What can hang from each mark
vozos: fana leleb
nisi: bemo
leleb: kikup vozos
vokos: guge
guge: bemo vokos
nebor: vozos
kikup: leleb nebor
bemo: guge kigale nisi
fana: vozos
kigale: bemo nebor

Every row comes from one small tree of marks. Brackets hold a mark, then the marks that hang from it, in alphabetical order. Every link used is in the known rows. Which tree was each row made from?
(in the rows, 128 means zero)
Known rows
(fana (vozos leleb)): [132 147 118 138 127 172 100 150 124 103 119 119 107 151 115 132 115 125
 117 135 136 102 140]
(vokos (guge (bemo (kigale (nebor vozos)) nisi))): [135 145 120 149 154 110 122 126 112  57 147 110 132 160 157 152 146 101
  83 210 165 131 143]
(guge (bemo (kigale nebor) nisi)): [ 83 145 130 130 151 112 144 130  99 112 152 131 136 141 128 145 135 111
  99 221 140 140 154]
(kigale bemo (nebor vozos)): [ 67 135 140 142 162 104  97 129 108  73 137  62 157 141 117 115 110 129
 116 171 138 130 142]
(guge bemo): [ 94 128 134 134 136 130 140 113 126 121 138 119 122 126 122 143 109 100
  92 163 136 117 141]
(bemo guge nisi): [155 148 135 136 139 124 152 127 126 112 140 136 147 153 145 159 147 130
 112 202 143 148 140]
(vokos guge): [158 135 121 138 131 116 121 129 130  94 136 118 119 140 160 134 143 126
 112 127 145 123 119]
(kikup leleb): [126 128 134 111 128 150 161 138 117 117 124 129 120 129 126 119 137 142
 135 146 130 132 139]
(bemo (kigale (nebor (vozos fana)))): [126 135 127 138 156 146  81 135 113  85 137 126 136 146 113 128 148 119
 128 174 146 139 149]
(vokos (guge (bemo (kigale (nebor (vozos leleb))) nisi))): [137 142 122 154 154 114 116 128 106  56 146 115 136 164 158 147 141  83
  83 220 160 124 142]
(kigale (bemo guge nisi) nebor): [ 73 156 149 132 163  88 136 133  98  99 155  85 163 151 133 132 130 150
 112 219 134 150 145]
(nisi (bemo guge)): [143 148 144 143 126 118 154 109 144 110 143 121 149 151 112 159 126 146
 106 191 140 138 131]
(kigale bemo nebor): [ 51 141 143 126 154  94 117 133  99 112 147  81 146 129 120 108 113 148
 124 160 123 133 136]
(nisi bemo): [121 139 134 133 119 113 158 117 136 117 136 127 138 144 113 148 123 137
 122 158 128 131 127]
(guge (bemo (kigale (nebor (vozos fana leleb))) nisi) vokos): [ 64 131 134 138 162 131 109 113 104  42 146 132 124 150  87 164 123  45
  66 227 123 132 160]
(nebor vozos): [149 122 123 149 138 142 102 122 139  80 115 107 142 142 123 137 123 104
 119 142 145 124 135]
(kigale (nebor (vozos leleb))): [109 126 133 141 147 137  78 139 113  70 113 102 152 150 114 116 115 120
 120 167 146 124 142]
(nisi (bemo (kigale (nebor (vozos fana (leleb kikup)))))): [129 149 136 159 138 150 133 122 115  76 135 146 150 166  99 147 145 104
 113 220 142 139 150]
(nisi (bemo guge (kigale nebor))): [132 153 142 143 137 109 134 121 128 108 155 121 159 153 106 145 141 162
 111 221 141 151 138]
(leleb (vozos fana)): [121 147 123 124 150 186 105 110 125 105 115 128 103 154 120 151 132 120
 115 173 154 118 129]
(kikup leleb (nebor vozos)): [120 126 132  86 144 150 175 132 122  55 103 100 146 137 108 132 131 151
 129 168 142 141 157]

Which tree is each row?
[ 78 121 131 137 140 112 127  99 125  95 153 120 118 115  89 148 112  74
  67 172 105 130 141] | (guge (bemo kigale) vokos)
[133 145 131 146 159 111 106 123 119  49 149 115 164 159 106 158 150 118
  89 240 136 166 153] | (bemo (guge vokos) (kigale (nebor vozos)) nisi)
[ 55 134 131 127 150 101 137 114 106  75 155 124 128 133  96 157 122  90
  70 209 112 145 153] | (guge (bemo (kigale nebor) nisi) vokos)
[ 67 131 128 137 156 107 124 112 113  52 149 112 135 140  93 161 119  78
  65 215 121 144 155] | (guge (bemo (kigale (nebor vozos)) nisi) vokos)
[ 73 136 152 157 169 108  79 113 115  43 143  59 168 148  94 124 101 101
  84 208 127 130 144] | (kigale (bemo (guge vokos)) (nebor (vozos leleb)))
[148 124 133 152 149 177  81 123 127  64 113 137 124 159 117 142 128  54
 121 160 147 107 142] | (nebor (vozos fana leleb))
[ 71 145 145 147 171  93 112 117 112  38 147  63 167 156 109 146 115 118
  87 223 132 150 152] | (kigale (bemo (guge vokos) nisi) (nebor vozos))
[140 137 137 156 135 196 134 124 110 105 115 180 116 152 120 144 146  57
 117 171 130 117 147] | (vozos fana (leleb kikup))
[ 76 135 130 157 151 124 139 109 105  47 139 129 144 146  93 161 122  54
  57 240 120 142 161] | (guge (bemo (kigale (nebor (vozos (leleb kikup)))) nisi) vokos)
[123 129 134 107 152 157 125 121 123  52 107 124 140 151 104 143 128  98
 122 164 142 123 151] | (kikup (nebor (vozos fana leleb)))
[142 156 134 134 153 113 129 139 106 110 156 135 161 155 136 143 164 151
 116 241 145 164 150] | (bemo guge (kigale nebor) nisi)
[ 56 142 153 134 161  90 108 117 112  83 157  69 152 130  99 125 109 142
  91 183 116 144 140] | (kigale (bemo (guge vokos)) nebor)
[130 146 135 143 165 131  99 121 117  41 151 128 149 167 103 165 157 104
  91 240 139 163 158] | (bemo (guge vokos) (kigale (nebor (vozos fana))) nisi)
[134 144 136 151 159 117 100 124 114  48 146 122 166 162 106 153 147 101
  89 252 132 159 153] | (bemo (guge vokos) (kigale (nebor (vozos leleb))) nisi)
[111 152 144 141 152  96 159 118 114 118 157 102 153 146 143 143 134 117
 112 208 129 141 138] | (kigale (bemo guge nisi))
[137 145 141 146 131 106 142 101 141  96 159 126 150 143  90 158 134 126
  91 203 119 149 131] | (nisi (bemo (guge vokos) kigale))
[143 146 119 144 143 107 147 123 114  90 155 130 121 149 165 154 152  96
  87 197 150 129 134] | (vokos (guge (bemo kigale nisi)))
[123 145 146 153 150 132 103 108 131  49 151 124 150 165  80 159 134 103
  86 231 135 141 145] | (nisi (bemo (guge vokos) (kigale (nebor (vozos fana leleb)))))
[132 147 122 147 162 130 114 126 109  49 149 123 119 165 154 161 152  86
  84 209 166 127 146] | (vokos (guge (bemo (kigale (nebor (vozos fana))) nisi)))
[ 67 147 149 143 179 117 102 115 108  27 149  80 149 165 103 157 124  99
  88 223 138 145 156] | (kigale (bemo (guge vokos) nisi) (nebor (vozos fana)))
[111 146 133 132 130 106 139 129 119 114 148 128 147 145 106 134 137 154
 124 188 131 146 136] | (nisi (bemo (kigale nebor)))
[ 90 152 144 149 172 101 117 127 108  61 146  69 172 162 129 140 124 132
 104 232 151 147 152] | (kigale (bemo guge nisi) (nebor vozos))
[115 148 124 123 144 107 133 151  97 117 146 144 146 149 135 132 161 140
 135 201 133 157 145] | (bemo (kigale nebor) nisi)
[144 153 118 158 122 189 126 144 121 100 111 130 114 152 114 139 123 119
 107 150 139 110 149] | (fana (vozos (leleb kikup)))
[139 157 121 153 145 212 148 101 121 100 102 142 115 157 121 162 144 109
 100 197 156 131 144] | (leleb kikup (vozos fana))
[162 126 126 175 134 164 119 119 128  74 102 127 156 150 123 136 125  71
 110 178 142 120 143] | (nebor (vozos (leleb kikup)))
[134 148 141 171 139 127 131 105 130  55 142 121 171 161  82 156 132 113
  79 244 130 152 148] | (nisi (bemo (guge vokos) (kigale (nebor (vozos (leleb kikup))))))
[128 133 124 141 148 127  89 136 114  94 136 114 151 141 116 118 142 132
 127 175 142 140 143] | (bemo (kigale (nebor vozos)))
